Each row was made from one walk, in order. Every step used is in the known rows, and no mark comes twice. Write each row's walk.
In the rows, zero is written as 128.
Known rows:
sigat-pivi: [114 150 134 140 145 141 121 127 123 144 148 144 110 143 133 126 132 148
 132 123 129 122 133 122 148 124 150 104 114 110 133 118]
pedaz-vuke-berut: [128 153 107 123 103 101 132 114 115 167 104 145 188 107 103  84 127 143
  85 131 120  83 118 181 113 136 180 141 134 166 141 107]
susopa-pivi-sigat-berut-gafen: [141  79 160 123 122  88 105 155 113 132 114 104 127 106 119  99 103 100
 114  81  86 148 124 167  89 131 112 169 143 138 126 114]
susopa-pivi: [131 106 132 130 132 105 126 128 125 117 140 117 150 132 111 131 112 101
 109 110 131 135 127 126 138 130 109 146 123 136 115 123]
sigat-berut-vuke-pedaz-gafen: [139 157 135 131  92 155  84 110  85 216  96 157 198  91 108  44 123 132
  84 111 107 105  83 205  64 138 195 133 156 188 122  93]
nuku-pivi-sigat-pedaz: [132  84 155 136 117  61 112 153 152 140 107  96  58 122 130 107 110 113
 134 132  74 138 116 115 112 120 148 161 146 149 147 133]
nuku-muvo: [119  86 115 149 123  98 108 124 130 150 129 123 100 157 136 111 120 130
 138 139 106 124 140 134 134 124 127 155 105 127 110 135]
berut-vuke: [127 135 127 121 112 142 135 112 102 154 112 120 150 113 104 110 137 125
 103 141 122 121 124 127 116 137 149 132 134 153 120 127]
pivi-sigat: [120  92 149 129 137 110 131 138 131 119 118 107  86 127 127 134 125 125
 138 116  92 141 139 113 123 123 116 135 129 113 153 121]
muvo-pivi-susopa-torubak: [ 96 147 129 145 122  91 110 156 127 120 124 113  97 157 142 125 130 119
  79 150  85 108 116 151 129 112 135 163 100  97 148 121]
vuke-berut-sigat-pedaz: [130 163 104 121  94 123  98 114 110 178 119 182 162  76 126  92 124 152
  89 117 122  99  96 205 102 149 183 136 173 187  98 127]
vuke-berut-sigat-pedaz-gafen: [129 163 119 125  80 147  89 108 106 213 116 189 190  91 141  63 127 163
  80 105 108  91  80 223  84 150 177 130 155 185 101 117]
vuke-berut-gafen-pedaz-sigat: [125 161 130 116  89 161 125 114 116 222 120 190 245  93 145  68 148 129
  68  85  88  96 102 239  87 141 166 135 131 172 100 133]
pedaz-gafen: [127 130 141 132 116 153 118 119 123 161 125 135 157 145 144  99 131 138
 121 117 115 120 113 144 112 128 120 123 111 128 132 117]
berut-sigat-pivi: [111 148 135 141 135 160 108 114 106 157 159 169 125 127 146 132 137 152
 112 118 117 118 126 151 137 134 160  96 128 123 101 125]
gafen-berut-sigat: [151 117 136 129 119 154 137 127 118 150 131 188 162 108 122 113 148 117
 107 117  97 112 130 191  96 153 156 133 146 138  74 131]
muvo-pivi-nuku: [ 86 100 125 149 147  42 114 101 122 144 111  96 103 152 139 124 118  99
 114 149 115  98 134 136 126 116 144 172 106 141 104 126]
pedaz-sigat-pivi: [115 155 134 140 129 164  89 119 109 164 160 171 144 146 144 119 133 160
 125 103 112 111 109 148 155 124 172  87 123 115 125 126]
vuke-berut-gafen-pedaz-sigat-pivi: [109 182 134 128 105 174 118 114 110 241 138 206 230 109 151  65 153 149
  74  80  88  89 107 233 105 136 189 112 119 152 104 122]
nuku-muvo-pivi-susopa: [ 76  94 111 170 125  63 107 122 128 153 113 105  79 188 155  97 129 127
 123 173  69  93 126 152 152 111 140 180  61 124 108 140]
pivi-sigat-berut-gafen-pedaz-vuke: [153  77 148 104  99 113 142 171 145 169  96 138 175  99 137  77 131 113
  93  85  54 113 113 198  52 149 184 158 164 161 148 107]
pedaz-gafen-berut: [154 117 149 133 115 161 139 131 130 172 117 168 177 139 127  77 146 122
 119 110  96 106 121 176  91 145 139 133 114 124 109 114]
nuku-muvo-pivi-sigat-pedaz: [113  54 139 150 125  27  99 142 138 154 104  90  40 146 138  91 108 122
 135 136  55 113 125 120 106 118 142 182 125 142 131 141]
gafen-pedaz-vuke: [145 103 121 111 108 131 164 146 159 154 120 152 195 128 129 112 141 114
  91 114 102  99 115 156 102 147 179 134 145 160 136 116]
gafen-pedaz-vuke-berut-sigat: [129 131 109 113  90 132 148 115 129 197 111 195 237  87 125  89 148 129
  46 107  96  73 105 220  87 157 205 139 155 193 103 113]
pedaz-gafen-berut-sigat: [152 116 151 134 108 178 127 120 114 185 128 196 191 125 138  83 151 127
  98 104  84 101 117 207  81 155 151 127 128 138  75 121]
sigat-pedaz-gafen-berut: [170 121 138 123  97 155 126 149 144 180 117 180 170 126 126  62 135 129
 125 106  97 103  99 185  78 155 168 139 148 150 113 115]
gafen-berut: [155 116 135 129 127 136 151 140 135 139 120 160 147 124 111 105 144 111
 128 122 108 113 137 161 106 145 147 139 135 124 107 123]
muvo-pivi: [112 127 142 139 141  82 129 116 119 131 113 105 118 133 131 112 129 113
 107 140 113 108 125 119 119 119 125 144 113 134 121 138]
pivi-muvo: [112  92  99 136 136 105 114 122 128 129 122 121 105 156 142 124 117 126
 124 134 116 117 145 145 137 128 136 157 114 133 115 122]
muvo-pivi-sigat-pedaz-gafen-berut-vuke: [145  91 172 130 101 103 137 132 110 203  76 129 136 115 104  37 143 109
  87 120  38  88 103 164  51 151 176 165 140 164 121 116]

Which walk is each row?
[153 128 112 112  84 129 108 138 126 158 134 165 168 100 131 110 119 145
  91 122 105  99  91 183  99 154 205 128 180 186 113 125] -> berut-sigat-pedaz-vuke
[148 116 123 109  87 167 106 128 119 186 107 183 215  97 118  75 143 125
  84  92 100  98  75 186  85 158 213 126 181 185 104 124] -> gafen-pedaz-sigat-berut-vuke
[ 84 137 123 150 130  95 126 126 124 130 113 112 107 159 147 113 136 125
 113 160  89  96 114 145 147 115 142 153  84 125 125 133] -> muvo-pivi-susopa
[135 125 141 113 114 155 158 143 143 175 126 145 186 115 151 106 147 106
  99 104  96 127 128 174  84 139 129 142 125 146 109 135] -> berut-gafen-pedaz
[107  76 141 158 120  34  79 113  86 200  76  99  87 105 102  49 112 107
  93 134  47 103 119 172  69 118 188 188 138 176 120 114] -> nuku-muvo-pivi-sigat-berut-vuke-pedaz
[145 127 123 126 107 141  70 133 116 143 126 168 161 116 132  98 117 147
 128  97 118 113  85 177 116 136 178 117 166 145 116 128] -> pedaz-sigat-berut
[126 108 173 149 100  95  81 118  97 221  75 113 137  98 109  36 115 110
  83 120  51 118  93 183  59 120 187 162 142 182 138  96] -> nuku-pivi-sigat-berut-vuke-pedaz-gafen
[138  70 173 128 117  84 129 164 154 173  90 115 124 108 147  76 130  90
 105 101  50 134 119 174  63 128 148 178 141 151 124 129] -> nuku-pivi-sigat-berut-gafen-pedaz
[162  87 160 124 104 137 129 159 147 173 108 161 127 123 126  68 133 126
 135  93  59 114 110 172  72 151 155 146 151 134 137 108] -> pivi-sigat-pedaz-gafen-berut
[131 118 156 132 101 139  85 120  90 209  87 136 155  88 107  51 120 130
  95  98  70 117  96 190  58 133 185 140 156 172 148  87] -> pivi-sigat-berut-vuke-pedaz-gafen
[131 169 121 118  91 115 134 116 101 194 104 138 211  96 118  66 130 139
  74 128 101  89 123 219  89 134 169 148 122 170 129 114] -> pedaz-vuke-berut-gafen
[122 158 129 144 117 174 112 168 123 156 162 210 125 147 139 120 153 142
  81 121  71 103 125 218 127 142 187 128 118  84 107 104] -> gafen-berut-sigat-pivi-susopa-torubak
[ 98 175 120 143 127 142 107  97  92 186 139 184 152 106 131 104 140 165
  89 115 123  96 122 189 133 134 173 107 125 141 100 114] -> vuke-berut-sigat-pivi
[168 122 127 119 102 148 124 145 132 160 131 200 155  94 123 100 136 125
 111 112  97 107 108 201  86 164 184 137 178 164  77 133] -> gafen-berut-sigat-pedaz
[114  70 103 137 138  80 113 125 125 120 134 109 126 161 125 126 102  99
 106 117 121 125 144 142 146 131 118 175 109 141 102 114] -> susopa-pivi-muvo
[169 131 138 117  81 169 132 134 116 207 102 172 190 111 103  45 145 128
  98 118  88  94  94 188  64 166 189 142 153 175 103 113] -> sigat-pedaz-gafen-berut-vuke
[104  89 162 142 148  62 131 127 121 123 103  86  76 131 129 121 127 110
 117 127  78 121 136 105 111 112 116 151 115 118 145 131] -> muvo-pivi-sigat
[153 120 135 109 109 144 133 156 142 169 111 158 182  99 147  84 137 113
 105  94 105 121 109 195  66 147 158 149 155 156 107 126] -> sigat-berut-gafen-pedaz
[135 136 155 145 123 191 119 119 109 200 148 209 174 139 145  82 156 147
 102 100  86  95 118 201 101 151 172 103 115 120  82 111] -> pedaz-gafen-berut-sigat-pivi
[110 180 133 148 126 165  75 111  99 198 162 188 167 120 138 104 124 151
 112  97 104 111 104 187 140 115 200  88 133 140 127 113] -> vuke-pedaz-sigat-pivi
[152 124 149 127  99 174 147 116 105 198 102 159 199 126 102  56 156 118
  93 124  88  98 116 179  76 155 160 137 121 149 101 110] -> pedaz-gafen-berut-vuke
[143 135 131 122  98 148 105 139 136 170 126 147 151 130 144  85 119 147
 125 112 116 115  90 154 100 139 152 127 143 153 134 120] -> sigat-pedaz-gafen
[139  75 142 121 122  83 117 159 141 117 130 108  99 115 113 126  99 107
 123  94  99 144 116 119 120 136 124 157 156 147 142 118] -> susopa-pivi-sigat-pedaz
[ 80 155 118 151 126 172 105 124 112 155 158 176 115 154 162 134 145 165
 118 138  95 106 115 178 166 131 176 108  98 114 106 119] -> berut-sigat-pivi-susopa
[114 156 115 131 111 128 114  97  96 170 120 171 169  90 124 105 135 144
  84 120 121 103 118 196 114 138 153 131 140 160  95 125] -> vuke-berut-sigat
[132 118 141 128 113 112  97 129  94 175  89 129 124  71  92  80 118 119
 105 110  83 126 109 175  74 133 191 146 173 172 146  97] -> pivi-sigat-berut-vuke-pedaz
